What can hang from each mark
E: B W
W: E
B: E L
R: P
L: B T
X: P
T: D K L R

Known rows, with every way that one mark hangs from another
X{P}: [ 0.29 -1.12 -0.08  0.13 -1.52  0.37 -0.51 -1.33 -0.18 -1.20 -0.70  0.76
  0.13 -0.06 -0.33 -0.32 -0.06 -0.01  0.65  0.90  1.42 -0.42]
E{B{L{T{K R}}}}: [-0.06  2.60 -1.37 -0.26 -1.03 -0.28  0.83  0.33  0.82  0.46  0.31  1.96
 -0.74  0.31 -3.97 -1.07  0.60  0.41 -1.03 -2.13  1.97  2.47]
L{B}: [ 0.21 -0.13  0.69  0.35 -2.27  0.00  0.13  0.12 -0.01 -0.11 -0.52  0.74
 -0.48 -0.78 -0.63 -0.04  0.24 -0.51 -0.83 -1.31  0.38 -0.50]
L{B{E{W}} T}: [ 0.15 -0.13  1.53  0.14 -2.29  0.39 -0.38  0.38  0.79 -0.88 -1.07  2.72
 -0.21 -1.23 -2.55 -1.63  0.72 -2.15 -2.81 -1.18 -1.31  1.34]
B{L}: [ 0.11  0.02  0.15 -0.27 -1.41 -0.55  0.39 -0.23  0.27 -0.37 -0.89  1.46
  0.76  0.56  0.03 -0.19 -0.10 -0.15 -1.02  1.01  1.63  0.04]
L{B{E} T{D K R}}: [ 0.40  1.80 -0.23 -0.46 -2.89  0.98  0.69 -0.37  0.91  0.46 -0.30  0.66
 -0.42 -1.45 -6.58 -1.75  1.07  0.08  0.31 -1.52  5.43  1.10]
B{L{T}}: [ 0.36  0.60 -0.12 -0.56  0.63 -0.66  0.47  0.07  0.67 -0.35 -0.76  0.78
 -0.06  0.08 -0.89 -0.55  0.17 -1.18 -1.11  0.07  0.85  0.23]
T{D K R{P}}: [ 0.12  2.60 -1.14 -0.56  0.13  0.44  0.87  0.82  0.45  1.60  0.75 -0.86
  0.22 -1.08 -6.02 -0.36 -0.17  1.55  2.56 -4.03  4.59  1.02]
T{D K L{B{E}} R}: [ 0.41  1.52 -0.35 -0.18 -4.47  1.14  0.55 -2.38  0.97  0.75 -0.24  1.98
 -0.07 -0.38 -5.35 -1.91  0.92  0.71  0.63 -3.46  5.72  0.74]
T{K L{B}}: [ 0.45  1.15 -0.19  0.51 -1.95 -0.09  0.44 -1.92  0.90  0.88  0.60  1.87
 -1.20  0.53 -1.80 -0.62  0.63 -0.06 -0.18 -6.33  1.12 -0.54]
L{B T{D K R{P}}}: [ 0.58  3.50 -0.75 -0.53  0.36  0.51  1.11  1.17  0.82  1.42  0.49 -0.57
 -1.25 -2.23 -7.50 -0.78  0.43  0.06  1.77 -6.23  4.30  0.45]
T{D K L{B} R{P}}: [ 0.58  2.98 -0.90 -0.22 -1.03  0.55  0.94 -0.85  0.92  1.79  0.54  0.45
 -0.98 -1.12 -6.30 -0.62  0.27  0.90  1.70 -8.01  4.51  0.01]
T{D K L{B}}: [ 0.69  0.66 -0.70  0.24 -1.43  0.52  0.06 -1.83  0.85  1.08  0.63  1.23
 -0.59  0.10 -3.45 -0.65  0.70  0.42  0.84 -6.00  3.30 -0.14]
W{E{B{L{T{R}}}}}: [-0.11  1.60  0.13  0.01 -0.27  0.82  0.33  0.47  0.71  0.03 -0.92  1.69
 -1.50  0.06 -1.04 -1.51  0.44 -1.34 -1.63  0.27  1.66  2.27]
E{B W}: [-0.45  0.37  0.10  0.63  0.25  0.40 -1.08  1.21  0.07 -0.66  0.00  2.28
 -0.03 -0.07 -0.84 -0.53  0.15 -0.10 -2.39 -1.32 -3.52  3.06]
E{B{L{T{R}}} W}: [-0.09  1.47 -0.81 -0.09 -0.40  0.23 -0.18  0.87  0.55 -0.55 -0.53  2.37
  0.03 -0.76 -3.19 -1.08  0.34 -0.60 -3.04 -0.75 -1.25  3.70]
W{E{B{L}}}: [-0.29  0.05  0.87  0.38 -1.29  0.40 -0.19  0.26  0.51 -0.28 -1.29  2.80
 -0.60  1.30  1.10 -1.18  0.15 -0.84 -1.89  1.00  0.93  1.82]
W{E{B{L{T}}}}: [-0.17  0.68  0.64  0.17  1.23  0.36 -0.12  0.70  0.95 -0.28 -0.93  2.58
 -1.64  0.96  0.36 -1.45  0.44 -1.99 -2.05 -0.10  0.47  1.79]
B{E{W} L}: [-0.23 -0.97  1.36 -0.17 -4.10 -0.05 -0.34 -0.20  0.60 -1.27 -1.80  3.75
  2.12  0.62 -0.93 -1.57  0.12 -0.80 -2.74  2.26  0.28  2.15]
E{B{L{T}} W}: [-0.03  0.68 -0.15  0.12  0.90 -0.13 -0.73  1.28  0.69 -0.92 -0.53  3.21
  0.03  0.01 -1.45 -1.03  0.33 -1.14 -3.47 -1.31 -2.35  3.25]
W{E{B{L{T{D K}}}}}: [ 0.11  1.20 -0.14  0.14  0.63  0.73 -0.08  0.27  1.34  0.44 -0.17  2.24
 -1.16  0.89 -2.86 -1.79  0.61 -0.76 -0.22 -1.95  4.11  2.80]
W{E{B{L{T{D}}}}}: [ 0.13  0.61  0.15 -0.08  1.62  1.07 -0.60  0.67  0.87 -0.22 -0.94  1.90
 -0.98  0.33 -1.29 -1.59  0.46 -1.43 -1.18  0.18  2.70  2.42]
E{B}: [-0.28  0.39 -0.11  0.31  0.64  0.17 -0.51  0.94 -0.05 -0.31  0.25  1.46
 -0.50  0.27  0.19 -0.20  0.16  0.22 -1.05 -0.37 -1.57  1.47]

Rows
[ 0.05  0.83  0.60 -0.21 -2.70 -0.34  0.17 -0.16  1.41 -0.63 -0.70  3.63
  1.04  0.59 -3.36 -2.09  0.58 -1.18 -2.15 -1.25  1.07  2.40] -> B{E{W} L{T{K}}}
[ 0.24  0.95  0.44  0.01 -4.53  0.64  0.61 -2.08  0.60  0.07 -0.96  2.04
 -0.42 -0.45 -1.93 -1.40  0.65 -0.44 -0.91 -1.54  2.09 -0.11] -> T{L{B{E}} R}
[-0.08 -0.65  1.82  0.38 -4.34  0.50 -0.55  0.08  0.35 -0.99 -1.48  3.10
  0.65 -0.62 -1.57 -1.43  0.46 -1.18 -2.71 -0.16 -0.85  1.32] -> L{B{E{W}}}
[-0.26 -0.23  0.19  0.31 -1.42 -0.13 -0.72  0.93  0.32 -0.97 -0.85  3.69
  0.82  0.46 -0.71 -0.70  0.04 -0.28 -3.35 -0.37 -1.93  3.22] -> E{B{L} W}
[ 0.14  0.17  0.69  0.28 -4.97  0.96 -0.01 -1.77  0.71 -0.29 -1.08  3.27
  0.06 -0.86 -2.79 -1.76  0.66 -0.81 -2.14 -2.45 -0.09  1.48] -> T{L{B{E{W}}} R}
[ 0.09  0.87  0.75 -0.02 -3.71  0.91  0.15  0.14  0.61 -0.52 -0.99  1.94
 -0.29 -2.06 -4.04 -1.70  0.74 -1.50 -2.48 -0.74 -0.09  1.84] -> L{B{E{W}} T{R}}
[ 0.55  1.28 -1.36 -0.99 -0.16  0.50  0.61 -0.21  0.43  0.26 -0.62 -0.47
  0.60 -1.19 -3.88 -0.63  0.19  0.07  0.04  0.96  4.55  1.10] -> B{L{T{D R}}}
[-0.02  1.73  1.12 -0.04 -2.67  0.62  0.47 -0.51  0.91  0.16 -1.17  3.45
 -0.26 -1.32 -4.20 -1.65  0.25 -0.97 -1.41 -5.12 -0.16  1.20] -> T{L{B{E{W}}} R{P}}
[ 0.07  3.52 -1.00 -0.28  0.42 -0.01  1.21 -0.80  0.88  1.72  1.11  0.46
 -1.01  0.11 -4.17 -0.57  0.05  0.88  1.89 -7.29  1.93  0.12] -> T{K L R{P}}
[ 0.46  0.54  0.30  0.07 -3.53  0.64  0.03 -2.09  1.09  0.33 -0.17  2.67
 -0.06  0.40 -3.79 -1.74  0.99  0.08  0.14 -3.97  4.31  0.39] -> T{D K L{B{E}}}
[ 0.47  1.83 -1.93 -0.19 -0.99  0.93  0.36 -2.08  0.64  1.50  1.23 -0.17
 -0.21  0.02 -4.24 -0.72  0.43  1.53  2.05 -4.07  4.34  0.95] -> T{D K L R}
[ 0.29  0.08  0.32 -1.02 -0.58  0.23 -0.02 -0.22  0.89 -0.83 -1.52  1.89
  1.17 -0.15 -2.69 -1.60  0.43 -0.92 -0.61  2.61  4.06  0.94] -> B{E L{T{D}}}
[-0.24  1.88  0.75 -0.90 -1.33 -0.15  0.64  1.17  1.02 -0.48 -1.69  2.72
  0.74 -1.12 -4.66 -1.86 -0.02 -1.38 -1.86 -0.78  0.67  2.21] -> B{E{W} L{T{R{P}}}}
[ 0.16  2.61 -1.26 -0.22  0.17  0.22  1.10 -0.29  0.66  1.05  1.25 -0.78
 -0.97 -0.60 -3.65 -0.60  0.51  0.24  1.01 -2.82  2.01  0.90] -> L{T{K R}}
[ 0.41  3.30 -1.37 -1.14  0.65 -0.11  1.19  0.83  1.10  1.24 -0.01 -0.09
 -0.05 -1.01 -6.95 -0.94  0.06  0.51  1.61 -4.03  5.67  1.17] -> B{L{T{D K R{P}}}}
[ 0.40 -0.67  0.82  0.17 -2.91  1.25 -0.93 -1.40  0.81 -0.62 -1.07  3.41
  0.55 -0.59 -2.99 -1.79  0.62 -0.93 -1.82 -2.53  0.89  1.44] -> T{D L{B{E{W}}}}
[ 0.50  2.13 -1.82 -0.47  0.76  0.77  0.67 -0.21  0.62  1.08  1.06 -1.27
 -0.37 -1.16 -5.62 -0.69  0.51  0.84  1.82 -2.37  4.36  1.31] -> L{T{D K R}}
[ 0.10  0.32  1.27 -0.11 -2.12  0.10  0.21  0.16  0.66 -0.57 -1.05  1.75
 -1.09 -0.83 -1.69 -1.43  0.78 -1.92 -1.43 -0.12  0.74 -0.13] -> L{B{E} T}
[ 0.22  2.53 -1.82 -0.48 -0.14  0.36  0.33  0.36  0.87  0.50  0.30  1.37
 -0.06 -0.28 -5.51 -1.17  0.64  0.91 -0.35 -1.74  4.45  2.98] -> E{B{L{T{D K R}}}}
[ 0.19  1.70 -1.17 -0.36  0.50 -0.01 -0.22  0.72  0.96  0.13  0.32  2.06
 -0.07  0.53 -4.10 -1.07  0.64  0.33 -0.44 -2.12  3.15  2.39] -> E{B{L{T{D K}}}}
[ 0.20  2.19  0.29 -0.21 -4.07  0.33  1.07 -0.59  0.89  0.35 -0.22  1.34
 -1.05 -0.95 -4.91 -1.75  1.00 -0.65 -0.57 -1.99  3.15  0.58] -> L{B{E} T{K R}}
[ 0.28  1.53 -0.62 -0.29  0.08 -0.85  0.66 -0.37  1.13  0.32  0.24  1.32
 -0.14  0.80 -2.46 -0.84  0.33 -0.51 -0.23 -2.17  2.20  0.58] -> B{L{T{K}}}
[ 0.50  0.65 -1.34  0.02  0.79  0.52 -0.12 -1.99  0.85  1.07  1.32  0.32
 -0.14  0.70 -2.99 -0.66  0.43  1.05  1.75 -4.67  3.07  0.47] -> T{D K L}
[ 0.11 -0.26  1.29  0.54 -3.46  0.53 -0.56 -1.52  0.92 -0.64 -1.17  3.84
  0.10 -0.09 -1.32 -1.63  0.67 -1.40 -2.44 -2.75 -1.27  0.88] -> T{L{B{E{W}}}}
[ 0.36  0.84  0.52 -0.23 -2.41  0.51  0.16 -0.05  1.03  0.07 -0.22  1.50
 -0.38 -0.71 -5.07 -1.71  0.93 -0.64 -0.04 -2.14  4.16  0.67] -> L{B{E} T{D K}}
[ 0.39  0.36  0.43  0.44 -4.09  1.04 -0.61 -1.90  1.18  0.16 -0.17  3.52
  0.55  0.07 -4.88 -1.97  0.85 -0.27 -0.95 -4.80  2.10  1.83] -> T{D K L{B{E{W}}}}
